Known rows, with every step that occurs:
M > V > Q > F > Z > L: [ 0.38 -2.75 -0.74  1.30  1.23 -1.25 -2.78  0.68 -1.78 -0.69  1.31  0.85
  3.34 -0.21 -3.36  3.16 -0.82  1.63 -0.78  1.73 -0.67 -0.72 -0.43 -1.44
  1.02  2.62 -0.94  0.42  0.48 -0.01 -4.11]
M > V > Z > L > Q > F: [ 0.62 -3.31  0.12  2.33 -0.35 -1.64 -2.04 -0.76 -0.91 -4.12  1.83  1.22
  2.14  0.39 -1.41  1.04  1.64 -1.22  0.68  1.40 -0.09 -1.48 -0.46  1.38
  0.25  2.59  0.14 -0.09 -1.30  0.12 -2.17]
Z > L > Q: [ 1.15 -0.82  0.65 -1.57 -0.08 -0.20  0.88 -2.60 -0.34 -1.65  0.90  0.52
  1.47  0.65 -0.38  2.00  6.05 -1.87  0.27  0.03  0.42 -1.30 -0.09  0.85
 -0.68  0.04 -0.17 -1.22 -1.97  1.63  0.80]
M > L > Z: [-1.04 -4.08 -0.05  0.15  1.16  0.18  0.46 -0.39 -0.75 -2.94 -1.16 -0.23
  1.17 -2.41  0.08  0.25  0.33  1.28 -0.59  1.78 -0.58  0.10 -0.54  1.62
 -0.51  0.91  0.99 -0.02  2.16  0.94 -0.16]
M > L: [-0.97 -1.52  0.24 -0.59  0.52  0.01 -1.18  0.08 -0.15 -1.33  0.43 -0.67
  1.41 -1.57 -0.58  0.26  1.12  1.54 -0.31  0.67 -0.17 -0.52 -0.19  0.29
  0.45 -0.14  0.08  0.37  2.20  0.74 -1.60]
Z > F: [-0.71  0.56 -0.02  0.28 -0.88  0.29 -0.27 -0.67 -0.56  0.18 -0.34  0.94
  0.53 -0.49 -1.55 -0.03  1.51 -0.02  1.18  1.03  0.19 -0.69  0.55 -0.90
  0.01  1.24  0.63 -1.48 -2.36  0.30  0.59]
L > M > F > Z: [-1.83 -3.03  0.84  2.25  2.80 -1.07 -0.23 -1.10 -1.38 -4.14  1.07  2.01
  0.04 -0.31 -4.89  1.83 -2.79  1.71 -0.72  0.74 -1.17 -0.45 -0.52  1.02
  0.30  2.60  1.53  3.01  2.71 -0.49 -2.40]
F > Q > V > M > L: [-0.03 -4.55  0.88  0.69  1.13  0.75 -2.78  0.15 -0.21 -3.68  4.38  1.13
  0.76  0.97 -4.04  1.88 -1.26  4.66  0.39  0.59 -0.50 -0.97  0.00 -3.18
  3.51 -0.15 -1.25  3.56  1.73  0.81 -3.24]
M > F > Q > L: [-0.78 -2.09  1.24  1.72  2.41 -0.98 -1.67  0.27  0.06 -2.59  3.75  0.82
 -0.54 -0.78 -2.90  1.17 -5.29  2.26  0.45  0.12 -0.23  0.14 -0.01  1.10
  1.79  0.72  0.65  3.80  0.83  1.57 -3.22]
F > Q > V > Z > L > M: [ 1.75 -2.92  1.32  3.48  2.03 -1.01 -2.86 -0.73 -1.15 -2.85  2.94  2.73
  1.82  3.45 -6.13  4.31 -1.45  2.98  1.34  0.41 -0.97 -1.36  0.64 -0.34
  1.80  1.56 -0.59  0.44  0.72  0.09  0.63]
Q > V > M: [ 0.79 -1.54  0.49  0.67  0.92  0.37 -2.80 -0.38 -0.07 -2.09  2.97  0.23
 -0.68  2.42 -1.49  0.80 -1.05  2.83  0.94  0.68 -0.28 -0.87  0.01 -2.74
  3.62 -0.42 -1.16  1.42  0.54  0.17 -1.74]
V > M > L > Z: [-0.84 -4.90 -0.04  0.28  0.94  0.08  1.60 -1.19 -1.02 -4.64  0.30  0.54
  1.31 -0.51 -0.36  0.62  0.51  2.23 -0.01  1.37  0.70 -0.51 -0.91 -0.40
  1.28  0.23  0.05  0.92  1.80  1.09 -1.19]
F > Q > V > Z: [-0.04 -2.41  0.75  3.35  1.23 -0.30 -3.60  1.18 -0.75 -0.83  3.05  0.37
 -0.67  3.84 -3.35  1.91 -5.20  2.68  0.75 -0.38 -0.86  0.54  0.58 -2.07
  0.73  0.99 -0.68  2.33  0.57 -0.73 -0.53]
V > M > L > Z > F > Q: [-1.08 -5.83 -0.07  1.04  0.18  0.66  2.10 -1.51 -1.57 -4.42  0.81  2.78
  2.33 -0.91 -4.06  1.56  0.66  2.40  0.89  1.69  0.67 -0.65 -0.20 -2.39
  1.08  1.79  0.53  1.02 -1.24  1.31 -0.77]
Q > F > Z: [ 0.70 -1.56 -0.47  2.29  1.31 -0.88 -3.31  0.20 -0.19  0.08 -0.44 -0.94
 -0.97 -0.21  0.19  1.28 -1.77  0.23 -1.54  1.46 -1.53  0.16 -0.12 -0.51
 -0.01  1.85  0.62  3.33  1.17 -1.47 -3.28]
L > M > F: [-1.51 -1.69  1.07  1.35  1.38 -0.58  1.35 -1.13 -0.83 -5.51  1.49  1.81
 -0.17 -1.52 -4.11  0.22 -1.49  1.05  0.20  0.46 -0.74 -0.82 -0.42  2.73
  1.00  1.84  1.97 -0.34  1.14  0.28 -1.24]
V > Q: [-1.03 -0.13  0.42 -0.66  0.23  0.23  1.80  0.94 -1.05 -0.67  1.76 -1.02
  0.08  1.57 -1.05  0.83 -1.27  0.88  0.02 -1.23  0.53  0.37 -0.27 -1.05
  0.40 -0.35 -0.67 -1.60 -0.58  0.61  0.16]
M > F > Z > L: [-0.16 -1.14 -0.14  1.03  2.27 -1.74 -2.06 -2.17 -1.51 -0.03  0.82  0.45
  2.48  0.13 -2.54  2.98 -2.05  1.41 -0.45  1.28 -0.38 -0.19 -0.16 -1.90
  0.04  2.47 -0.17  3.55  2.10  0.84 -3.18]
M > L > Q: [-1.84 -3.13  1.03 -1.33  0.17  0.53  0.20 -0.90 -0.30 -4.20  1.61 -0.37
  0.11 -1.34 -0.65  0.54  4.99 -0.29 -0.48  0.16 -0.40 -0.87 -0.59  1.73
 -0.36 -0.18  0.69 -0.05  0.42  1.37 -1.11]
F > Z > L > M: [ 1.59 -1.72  0.31  0.89  1.67 -1.31 -0.74 -2.22 -1.10 -0.76 -0.54  2.31
  2.84  0.96 -3.60  3.99  2.68  0.80 -0.37  1.50 -0.47 -1.61 -0.16  0.44
  0.22  1.61 -0.38  1.04  1.55  0.09 -0.02]
F > Q > V > Z > L: [ 1.70 -1.87  0.55  2.69  1.25 -0.96 -4.23 -0.32 -0.96  0.21  2.84  0.67
  1.94  3.59 -3.67  3.50 -3.16  2.73  1.12  0.32 -0.44 -0.34  0.77 -3.01
  0.96  1.36 -1.42  1.92  0.26  0.40 -0.01]

Rows:
[ 1.25 -1.27  1.22 -1.08  0.96  0.19 -3.08 -1.99 -0.33 -2.56  2.37  0.26
  0.50  1.40 -1.74  2.43  5.02 -0.04  0.72  0.69 -1.01 -1.43  0.20 -0.10
  0.81  0.28 -0.33 -1.52 -1.07  1.55  0.31] : Z > L > Q > V
[-0.32  0.08  1.23 -0.24  1.92 -0.58 -0.91  1.33 -0.15 -1.28  3.26 -1.56
 -0.49  1.22 -0.35  1.92 -1.66  2.10  0.55 -0.50  0.37  0.03 -0.16  0.87
  1.83 -1.13 -1.06 -0.34  0.24  1.70 -1.06] : V > Q > L
[ 2.07 -0.98  0.36 -0.23 -0.07 -0.52 -0.97 -2.23  0.10 -2.65  0.86 -0.49
  0.24 -0.63  0.57  1.72  5.27 -2.31 -0.37  0.76 -0.46 -1.45 -0.15  1.84
 -0.05  0.93  0.82 -1.17 -2.29  0.84 -1.07] : Z > L > Q > F
[ 0.63 -1.23  0.76  0.48  1.69 -1.28  0.85 -2.60 -1.08 -4.27  1.31  2.44
  2.38 -1.19 -4.20  1.90  0.42  0.96  0.62  0.95 -0.11 -1.77 -0.16  2.22
  1.38  1.91  1.11 -0.32  1.05  1.24 -0.97] : Z > L > M > F
[ 0.24 -4.94  0.27  2.20  0.98  1.05 -0.97 -1.06 -1.32 -3.67  1.70  2.85
  0.03  1.78 -5.10  1.91 -1.23  2.62  1.60  1.88 -0.19 -0.50  0.38 -3.13
  2.15  2.20  0.42 -0.18 -2.59  0.59  0.25] : L > Z > F > Q > V > M
[-0.87 -1.93  1.88  1.70  3.16 -1.39 -1.42 -0.70  0.03 -5.90  3.09  1.47
 -0.85 -1.30 -3.24  1.17 -2.27  2.21  0.87  1.20 -0.92 -1.28 -0.30  4.73
  2.80  0.98  1.43  0.56  2.12  1.35 -2.32] : Q > L > M > F
[-0.29 -4.20  0.37  2.39  1.09  0.99 -2.14 -0.43 -1.22 -2.06 -0.06  1.82
 -0.11  0.17 -5.16  1.75 -1.41  1.88  1.00  2.01 -1.35  0.06  0.69 -1.09
  0.34  2.71  1.48 -1.44 -2.06  0.34  1.54] : L > Z > F > Q > V
[-1.58 -3.01  1.24  3.94  2.15 -0.87 -3.52  0.74 -1.47 -3.02  4.54  0.30
 -1.11  2.38 -4.88  1.31 -8.30  3.57  0.85 -0.33 -0.95  0.72  0.26 -2.45
  1.19  2.45  0.44  3.23  1.69 -0.29 -2.43] : M > F > Q > V > Z
[ 0.05 -0.92  0.93  1.32  0.62 -0.25 -2.02  0.31  0.10 -0.38  1.68  1.81
  0.47 -0.52 -3.11  2.11 -0.53  1.36  1.30  1.04  0.09 -0.70  0.80  0.36
  1.50  0.77  0.28  0.93 -2.14  1.46 -0.51] : Z > F > Q > L
[-0.58 -2.69  1.80  4.17  1.49 -1.32 -0.99 -0.10 -0.84 -3.64  3.00  2.65
  0.27  1.40 -5.29  3.13 -2.15  2.14  2.16  0.85 -0.12 -1.22  0.71  2.37
  1.39  1.76  0.71  0.89 -1.19  0.50  0.36] : V > Z > F > Q > L > M
[-0.42 -7.03  0.68  1.33  1.98  0.92 -1.77 -0.30 -0.92 -5.41  2.53  1.45
  0.58  0.63 -3.78  2.08 -2.02  4.35  0.08  1.48 -0.53 -0.45 -0.30 -2.07
  2.60  0.75 -0.27  2.28  1.87  0.94 -1.82] : F > Q > V > M > L > Z
[-1.66 -4.91  0.05  1.17  0.45  0.81  0.84 -0.66 -1.39 -3.12 -0.65  1.84
  2.01 -2.50 -4.04  1.43  0.67  1.52  0.24  1.82 -0.36 -0.03  0.21 -0.15
 -0.82  2.45  1.40 -0.45 -1.02  1.11  0.55] : M > L > Z > F > Q
[-1.77 -3.45 -0.22  0.56  0.39  0.37 -0.13 -0.92 -1.33 -2.95 -1.60  0.24
  1.83 -2.95 -1.79  0.46  1.99  1.37  0.38  2.56 -0.29 -0.58 -0.02  0.66
 -0.48  2.13  1.55 -1.77 -0.21  1.26  0.50] : M > L > Z > F
[-1.18 -3.39  1.69  2.73  4.36 -2.04 -2.91 -0.68 -0.70 -4.61  2.59  1.36
 -0.52 -0.73 -4.15  2.78 -3.51  2.96 -0.18  1.59 -1.34 -0.85 -0.55  3.14
  1.98  1.98  1.16  3.99  3.63  0.63 -3.77] : Q > L > M > F > Z
[-0.89 -2.85  0.67 -0.07  2.17 -1.27 -0.18 -3.14 -1.64 -2.81  1.81  0.77
  1.41  0.63 -2.72  3.18  1.89 -0.55 -0.54  0.64 -0.22 -0.49 -0.53 -0.72
 -0.96  2.28  0.48  2.89  0.44  1.58 -2.74] : M > F > Z > L > Q
[ 0.68 -3.08  1.70  1.73  1.91 -0.48 -0.64  0.29  0.58 -3.73  2.24  3.13
 -0.33 -0.08 -3.77  2.65 -0.64  1.81  0.46  0.17 -0.56 -1.11  0.08  4.13
  2.04 -0.14  0.40  1.16  0.40  0.71 -0.47] : F > Q > L > M
[-0.32 -1.70 -0.15  1.77  1.67 -0.71 -1.36  1.30 -1.33 -0.47  1.35 -1.72
 -0.94  1.36 -1.01  2.39 -2.54  0.96 -1.44 -0.14 -1.01  0.71 -0.41 -1.55
  0.06  1.57 -0.04  1.50  0.46 -0.94 -3.31] : V > Q > F > Z
[-0.53 -1.36  1.00  3.73  0.93 -1.31 -2.44  0.71 -0.59 -0.53  2.79  0.74
  0.29  2.14 -2.65  2.46 -3.45  1.98  1.95  0.73  0.43 -0.23  0.80 -0.44
  0.78  1.43 -0.22  2.28 -1.43  0.76 -0.68] : V > Z > F > Q > L
[-1.09 -4.65  0.57  0.94  1.44 -0.31 -2.76 -0.73 -0.55 -3.86  1.17 -1.42
 -1.08 -1.68 -0.25  1.81  3.19 -0.05 -2.12  1.45 -1.79 -0.72 -0.66  1.02
 -0.74  1.79  1.26  3.45  1.75 -0.07 -4.46] : M > L > Q > F > Z
[ 0.05 -0.13  0.16  0.63  0.41 -0.03  0.02  1.48 -0.62 -1.68  1.87 -2.04
 -1.24  0.54 -0.16  0.60 -1.74  0.43 -0.53 -0.40 -0.43  0.16 -0.27  0.07
  0.99  0.46  0.17 -1.64 -0.99 -0.20 -1.89] : V > Q > F
[-1.51 -3.27 -0.49  2.20  1.05 -0.71 -2.51  2.23 -1.37 -1.51  1.39  0.48
  1.09 -0.22 -3.13  1.20 -3.20  1.68 -1.22  0.91 -1.03  0.22 -0.71 -1.11
  0.75  2.55 -0.16  0.39  0.56 -1.01 -4.41] : M > V > Q > F > Z
[-0.25 -2.97  0.72  0.00  1.24  0.39 -4.08 -0.26 -0.32 -3.65  3.53 -0.35
  0.31  0.49 -1.92  1.17 -0.06  4.30  0.53  1.23 -0.59 -1.38 -0.17 -2.37
  3.84 -0.45 -1.07  2.21  2.46  0.95 -3.33] : Q > V > M > L
[-0.03 -3.13  1.08  3.32  1.73 -1.90  1.35 -1.46 -1.91 -4.35  2.98  3.21
  2.61  1.80 -6.32  3.37 -3.83  1.92  1.07 -0.16  0.28 -0.84  0.01  0.68
  0.63  2.72  0.68  2.07  0.85  0.74 -0.83] : V > Z > L > M > F > Q
[ 0.35 -1.55 -0.47  1.79 -0.36 -1.81 -1.61 -0.03 -1.25 -0.25  0.58  2.06
  4.39  1.05 -2.04  0.96 -1.28  1.01  1.27  1.27  0.87 -0.92 -0.11 -0.79
  0.33  1.70 -1.37 -0.23  0.57  0.38 -0.82] : M > V > Z > L
[ 0.33 -1.75  0.58  0.49  0.03  0.17 -0.36 -0.70  0.21 -3.72  1.07 -0.78
 -2.52 -0.56  0.66 -0.07  2.97 -2.10 -0.70  0.15 -0.91 -0.57 -0.36  1.98
 -0.35  0.88  1.67 -0.64 -1.94 -0.22 -1.54] : L > Q > F
[ 1.56 -1.53  0.39  1.83  0.40 -1.56 -1.18 -1.85 -0.80 -2.83  1.76 -1.18
  0.15  1.65  0.82  2.02  2.32 -1.68  0.30  0.68 -0.17 -0.96 -0.15  0.91
 -0.42  1.59  0.26  0.27 -1.43  0.27 -1.18] : V > Z > L > Q > F
[ 0.77 -2.25  0.33 -0.67  1.15 -0.81 -0.65 -2.83 -0.93 -0.32  0.21  0.76
  1.60  1.81 -1.22  3.68  5.11 -1.37 -0.74  0.48 -0.19 -0.80 -0.24 -0.84
 -1.37  1.10 -0.61  1.44 -0.48  1.02 -0.60] : F > Z > L > Q
